What can hang from each mark:
j864: j179 j750 j946
j750: j321 j448 j864
j321: j750
j946: j321 j435 j864 j958
j958: j946
j179: j864
j435: j946

Known rows, with every way that one mark hangs from another:
{j435 {j946 j864}}: -1.311  2.682  -2.314  3.774  4.170  2.712  0.335  -0.042  1.622  -1.019  0.591  -1.451  -0.713  -0.069  -2.118  -3.183  3.077  -0.113  2.997  -5.595  -1.371  2.447  -0.893
{j750 j321 j448 {j864 j179 j946}}: -1.498  -2.197  -2.832  2.010  0.315  3.256  -4.455  1.009  0.571  0.895  -1.271  0.226  0.058  3.628  -3.989  -2.426  -0.938  -0.551  -0.008  0.834  0.407  -2.755  2.703
{j750 j864}: -1.246  -1.159  -3.428  0.336  0.617  4.021  -1.742  3.334  0.546  0.788  -1.286  -0.258  0.374  1.962  -2.384  -1.356  0.771  -1.235  -0.114  -2.163  -1.505  -0.950  0.194
{j435 {j946 j864 j958}}: -1.534  2.834  -1.700  3.294  2.925  0.979  -1.504  -0.483  2.837  -1.213  1.768  -1.327  -0.392  -0.073  0.226  -2.499  1.646  0.482  2.754  -5.061  -2.214  2.178  1.066
{j321 {j750 {j864 j179}}}: -1.019  -1.033  -3.734  -0.810  -0.648  2.220  -1.142  2.831  1.461  1.777  1.114  1.613  -0.498  -1.369  -0.005  -0.345  -0.677  -1.411  -0.725  -0.131  -0.394  -1.699  -1.762
{j946 j321 {j864 j750}}: -1.354  2.042  0.527  0.460  1.821  -0.497  3.544  -0.428  -0.046  -0.697  -0.679  -0.706  1.500  0.345  -4.739  -2.603  2.606  -0.331  3.193  -2.279  0.503  1.208  -0.422
{j750 j321}: -1.121  -1.788  -1.565  2.297  1.927  3.608  0.960  0.072  2.198  -1.662  -1.702  -2.331  1.626  0.583  -1.346  -3.821  0.682  0.363  1.509  -3.080  2.332  -1.088  1.099
{j750 j448 {j864 j179 {j946 j321}}}: -2.052  -1.057  -2.114  0.658  -0.256  0.274  -2.023  1.124  -1.125  0.746  -0.485  1.213  -0.533  3.705  -5.006  -2.051  1.234  -0.966  -2.027  1.145  0.377  0.087  1.466
{j321 {j750 {j864 j946}}}: 0.900  0.503  -3.423  1.848  2.880  3.946  -2.063  3.669  1.980  0.107  -0.155  -2.779  -0.997  -0.664  -2.703  0.937  1.467  0.466  -1.063  0.631  -1.031  0.249  -0.737
{j179 {j864 {j750 j321}}}: 1.976  -3.480  -2.183  0.832  -2.784  1.742  -2.107  -2.034  0.797  0.326  -2.619  -2.141  3.429  0.881  -3.889  -2.824  1.354  0.954  3.022  -1.836  2.216  -4.794  0.977
{j946 {j321 j750} j435 j864}: -1.476  3.249  2.868  1.932  3.352  -0.496  5.758  4.131  1.652  -0.892  -0.424  0.233  -0.748  -2.011  -2.122  1.910  0.396  1.939  -0.752  -0.535  3.167  4.179  0.360
{j958 {j946 {j321 j750} j435}}: -2.844  0.489  1.900  1.595  1.096  0.459  5.956  1.863  0.363  -0.743  -0.478  -0.031  -1.121  -1.525  0.743  0.165  1.744  2.376  -1.054  0.863  2.712  3.008  1.265
{j864 {j750 j321}}: -0.611  -1.380  -2.720  1.637  0.488  2.401  -0.391  -0.901  1.819  -0.811  -1.433  -2.504  3.553  0.005  -2.425  -3.392  0.802  0.075  3.743  -1.719  2.008  -2.647  0.573
{j321 {j750 j864}}: -0.527  -0.133  -3.914  0.464  0.769  3.801  -0.791  3.837  1.620  0.629  0.227  -0.168  -0.573  -0.474  -1.445  0.912  -0.248  -0.335  -0.896  -0.505  -1.665  0.073  -1.965
{j321 {j750 j448 j864}}: -2.240  -0.644  -4.402  1.561  0.192  4.437  -1.757  4.359  0.932  -0.396  0.535  1.112  -0.788  0.335  -3.479  3.300  -0.672  0.143  -1.956  1.126  -3.561  1.033  -0.541
{j435 {j946 j321 j864 j958}}: -2.394  3.303  -0.750  2.238  2.592  -1.862  2.128  -2.291  1.277  -0.897  2.201  -0.438  0.044  1.057  -2.072  -3.300  3.254  1.466  1.910  -4.700  -0.625  3.693  0.883
{j179 {j864 j750 j946}}: 4.301  -2.287  -1.990  2.273  -0.796  1.781  -4.377  -0.542  -0.200  -0.108  -2.711  -3.898  1.682  -0.037  -4.168  -2.059  3.573  0.586  1.155  -1.498  1.287  -3.870  1.242
{j179 j864}: 2.021  -3.489  -1.658  1.525  -1.412  2.820  -1.660  0.762  0.220  -0.710  -1.624  -1.847  0.488  0.502  -2.331  -2.189  2.246  0.439  -0.288  -3.823  1.104  -2.364  0.598
{j321 j750}: -0.210  -0.260  -2.406  2.315  1.580  3.352  0.762  2.816  2.778  -0.784  0.865  -2.029  0.240  -3.228  -0.429  -0.167  1.462  0.289  0.067  -1.545  0.657  1.145  -1.527
{j946 {j864 j179} j958}: -1.608  -0.174  0.566  0.608  0.504  -0.237  -1.162  1.148  2.054  -0.968  0.994  0.674  0.294  -0.009  1.802  -2.677  -1.165  -1.363  1.859  -3.492  0.144  -0.489  2.125
{j864 j179}: -0.961  -2.114  -1.563  1.735  0.188  1.681  -0.909  0.655  1.576  0.222  0.325  -0.027  0.760  -0.655  0.802  -3.993  1.006  -1.724  0.503  -2.744  1.940  -1.391  -0.088
{j435 j946}: -1.126  0.700  -4.227  3.651  2.809  3.101  -1.216  -1.130  2.400  -0.316  1.053  -2.107  0.610  -0.666  -0.677  -3.504  3.166  -0.426  1.640  -4.501  0.094  1.128  -1.158

Rows:
-0.480  -1.024  -3.283  2.116  0.385  3.037  -4.442  4.307  0.994  0.934  0.814  0.259  -1.756  -0.206  -2.637  1.057  -0.693  -0.582  -1.817  1.800  -1.300  -0.773  0.161 | {j321 {j750 j448 {j864 j179 j946}}}
0.908  -0.335  -2.714  1.073  1.727  2.172  -2.387  3.189  1.951  1.586  0.495  -0.624  -0.999  -0.825  -0.960  -0.901  -0.098  -1.213  -1.141  0.649  0.385  -1.103  -0.859 | {j321 {j750 {j864 j179 j946}}}
-1.091  3.943  -1.389  2.753  4.440  -0.180  4.894  -0.808  1.402  -0.513  2.582  -0.685  -1.499  -1.736  -2.955  -1.581  3.601  1.344  1.771  -3.517  -0.409  5.149  -2.893 | {j435 {j946 {j321 j750} j864}}
-0.655  0.259  -0.549  0.427  0.349  0.354  -0.946  0.725  0.960  0.301  -0.178  0.414  1.255  -1.361  -0.768  -3.273  0.425  -2.417  4.297  -2.399  0.331  -1.909  -0.414 | {j946 {j864 j179 j750}}
-3.035  -2.196  -4.247  1.309  -0.324  4.889  -2.372  1.937  0.861  0.018  -1.036  0.446  0.593  3.502  -4.446  -0.597  -0.871  0.453  0.544  -0.413  -1.588  -1.190  1.664 | {j750 j321 j448 j864}
-2.394  0.444  -0.069  0.322  -0.734  -1.840  1.393  -0.090  -0.960  -0.123  0.340  2.447  0.738  1.164  -4.254  -1.848  0.769  -1.833  2.443  -0.500  -0.127  0.710  0.250 | {j946 j321 {j864 j179 {j750 j448}}}
-1.411  2.250  -3.639  2.922  2.549  0.149  3.257  -1.930  1.741  0.186  2.686  -1.395  -0.247  -1.881  -1.771  -2.034  4.324  1.528  0.493  -2.261  0.867  4.036  -3.151 | {j435 {j946 {j321 j750}}}
-1.488  1.556  0.481  0.692  0.550  -0.277  -1.372  2.564  0.814  0.692  -1.911  -1.342  0.451  3.105  -2.568  0.365  0.862  2.337  -3.182  0.590  3.067  0.585  4.850 | {j750 {j864 {j946 j321 j435 j958}}}
-2.314  1.218  1.371  1.185  1.377  -1.045  2.988  0.184  1.300  -1.773  0.150  -0.506  0.617  1.296  -1.909  -2.352  1.297  1.162  1.116  -3.655  0.244  2.634  2.055 | {j946 j321 j864 j958}
-1.673  1.105  2.219  1.490  1.182  1.003  1.556  3.286  -0.946  -0.995  -2.997  0.191  -0.208  -0.840  0.314  -0.749  0.231  0.082  3.361  -0.855  -0.127  0.027  2.804 | {j958 {j946 j435 {j864 j750}}}
-0.929  -0.680  -1.489  -0.473  0.299  -0.096  -0.507  0.404  -0.809  2.053  -0.302  -0.029  0.225  2.609  -3.424  -3.926  2.276  -0.935  -1.422  -0.419  2.265  -0.857  0.904 | {j750 {j864 j179 {j946 j321}}}
-0.984  1.166  -1.499  3.279  1.863  3.813  -3.700  6.881  1.438  0.022  -0.965  -0.726  -1.604  -0.362  -3.099  5.342  -0.715  1.543  -3.368  2.858  -0.079  0.607  2.160 | {j321 {j750 j448 {j864 {j946 j435}}}}
-1.934  0.676  -0.632  -1.155  -0.948  -0.316  1.892  3.312  1.021  2.803  0.503  2.924  -0.756  -0.222  -0.753  0.750  -1.157  0.584  -2.944  1.845  3.512  0.210  0.188 | {j946 {j321 {j750 {j864 j179}}} j435}
-2.478  1.711  3.459  0.657  1.179  -1.220  5.172  1.397  -1.698  -0.716  -2.408  0.713  0.050  0.499  -1.445  -1.539  1.670  0.566  2.589  -0.266  1.676  1.860  2.461 | {j958 {j946 j321 j435 {j864 j750}}}
-0.873  0.996  -0.620  1.749  0.639  2.670  -5.090  4.326  1.953  0.150  -1.997  -1.995  0.369  1.709  -0.626  1.155  -0.757  1.388  -2.001  -0.183  1.449  -1.444  5.438 | {j750 {j864 {j946 j435 j958}}}
-1.917  -0.165  -1.019  2.514  1.120  2.287  -0.448  0.864  0.931  -2.102  -1.944  -0.380  1.914  1.319  -5.029  -0.823  -0.233  -0.160  4.539  -1.178  -1.418  -0.726  1.420 | {j946 {j864 {j750 j321 j448}}}
-2.407  1.372  -3.036  2.432  0.695  -1.285  0.428  -3.409  2.150  -0.133  2.025  -1.344  0.915  0.774  -0.882  -3.935  3.971  1.686  0.868  -3.634  0.809  2.595  0.626 | {j435 {j946 j321 j958}}
-0.267  0.745  -1.039  2.274  2.242  3.885  -2.968  4.781  0.883  0.739  -2.863  -1.798  -0.174  1.392  -2.383  0.714  0.418  0.794  -2.353  0.193  2.142  -1.112  3.120 | {j750 {j864 {j946 j435}}}
-1.740  -2.143  -3.087  -1.224  -0.652  2.730  -1.385  0.449  1.484  1.721  -0.674  0.662  1.714  2.539  -1.288  -3.804  -1.367  -1.446  1.031  -1.291  1.316  -3.465  0.798 | {j750 j321 {j864 j179}}
-2.417  0.859  0.645  1.009  1.081  -0.947  4.052  1.592  0.793  -1.057  2.157  2.546  -1.679  -1.172  -2.923  0.001  0.435  -0.053  -0.143  -0.037  -0.280  3.681  -0.995 | {j946 {j321 {j750 j448}} {j864 j179}}
-0.865  -2.212  -2.514  0.299  -0.793  1.265  -1.420  -2.133  1.784  0.700  -0.491  -0.263  3.569  -0.422  -0.813  -5.021  -0.299  -1.652  4.050  -1.207  3.659  -3.889  0.727 | {j864 j179 {j750 j321}}
-2.403  -1.669  -4.062  -0.060  -1.566  2.955  -2.660  4.049  0.731  0.972  1.484  2.843  -1.162  -0.084  -1.643  1.654  -1.835  -1.507  -1.575  1.290  -1.920  -0.721  -0.568 | {j321 {j750 j448 {j864 j179}}}
-2.590  0.675  -0.155  1.908  0.634  -0.159  1.848  0.734  -0.927  -1.584  -0.091  0.889  0.673  1.482  -6.148  -0.457  1.940  -0.185  2.174  -1.048  -1.409  2.495  0.717 | {j946 j321 {j864 {j750 j448}}}
-3.085  1.981  -5.594  2.059  0.733  1.322  0.368  0.334  0.296  1.046  2.690  1.702  -1.778  0.673  -4.767  0.986  2.689  1.161  -1.112  0.247  -3.244  3.617  -1.837 | {j435 {j946 {j321 {j750 j448 j864}}}}
-1.226  1.226  2.035  2.580  1.404  -0.836  -0.018  1.386  1.936  -1.423  -1.236  -2.942  0.790  0.832  -0.702  -0.914  1.859  2.847  -2.086  -0.522  5.384  1.369  5.344 | {j864 {j946 j321 j435 j958}}
-1.360  -0.964  0.716  -0.001  -0.041  -0.063  0.732  0.236  -0.840  -0.008  -0.837  1.098  -0.019  -0.559  1.126  -4.355  0.805  -2.603  4.532  -1.938  -1.243  -1.242  0.489 | {j958 {j946 {j864 j179 j750}}}
-1.661  4.046  -0.887  2.951  3.066  -1.646  3.252  -1.029  2.674  -0.918  3.193  -1.015  -0.627  -1.597  -1.168  -0.851  2.518  2.319  1.741  -2.948  -0.771  5.066  -0.906 | {j435 {j946 {j321 j750} j864 j958}}
2.232  -3.273  -2.174  3.121  -1.487  2.382  -4.783  -0.983  -0.497  -0.993  -2.811  -2.886  2.334  1.787  -6.469  -1.578  1.659  1.464  1.867  0.141  1.297  -4.259  2.896 | {j179 {j864 {j750 j321 j448} j946}}
-1.716  0.914  1.010  -0.788  -1.118  -3.887  0.871  -1.994  0.928  0.422  1.423  1.000  1.877  0.749  -0.858  -3.556  0.624  -0.739  3.197  -1.885  1.620  -0.380  1.567 | {j946 j321 {j864 j179 j750} j958}
-0.220  -1.397  -2.680  0.490  -0.422  0.421  -5.665  1.531  2.007  1.000  0.043  -0.752  0.655  1.553  0.230  -2.680  -0.149  -0.776  -0.502  -1.030  0.509  -2.427  2.920 | {j750 {j864 j179 {j946 j958}}}
-2.409  2.480  2.678  0.717  0.055  -2.453  1.759  1.341  0.993  -0.664  -0.831  0.047  1.743  0.344  -1.559  0.479  -0.239  1.390  1.664  -0.971  2.227  0.695  3.789 | {j946 j321 j435 {j864 j750} j958}
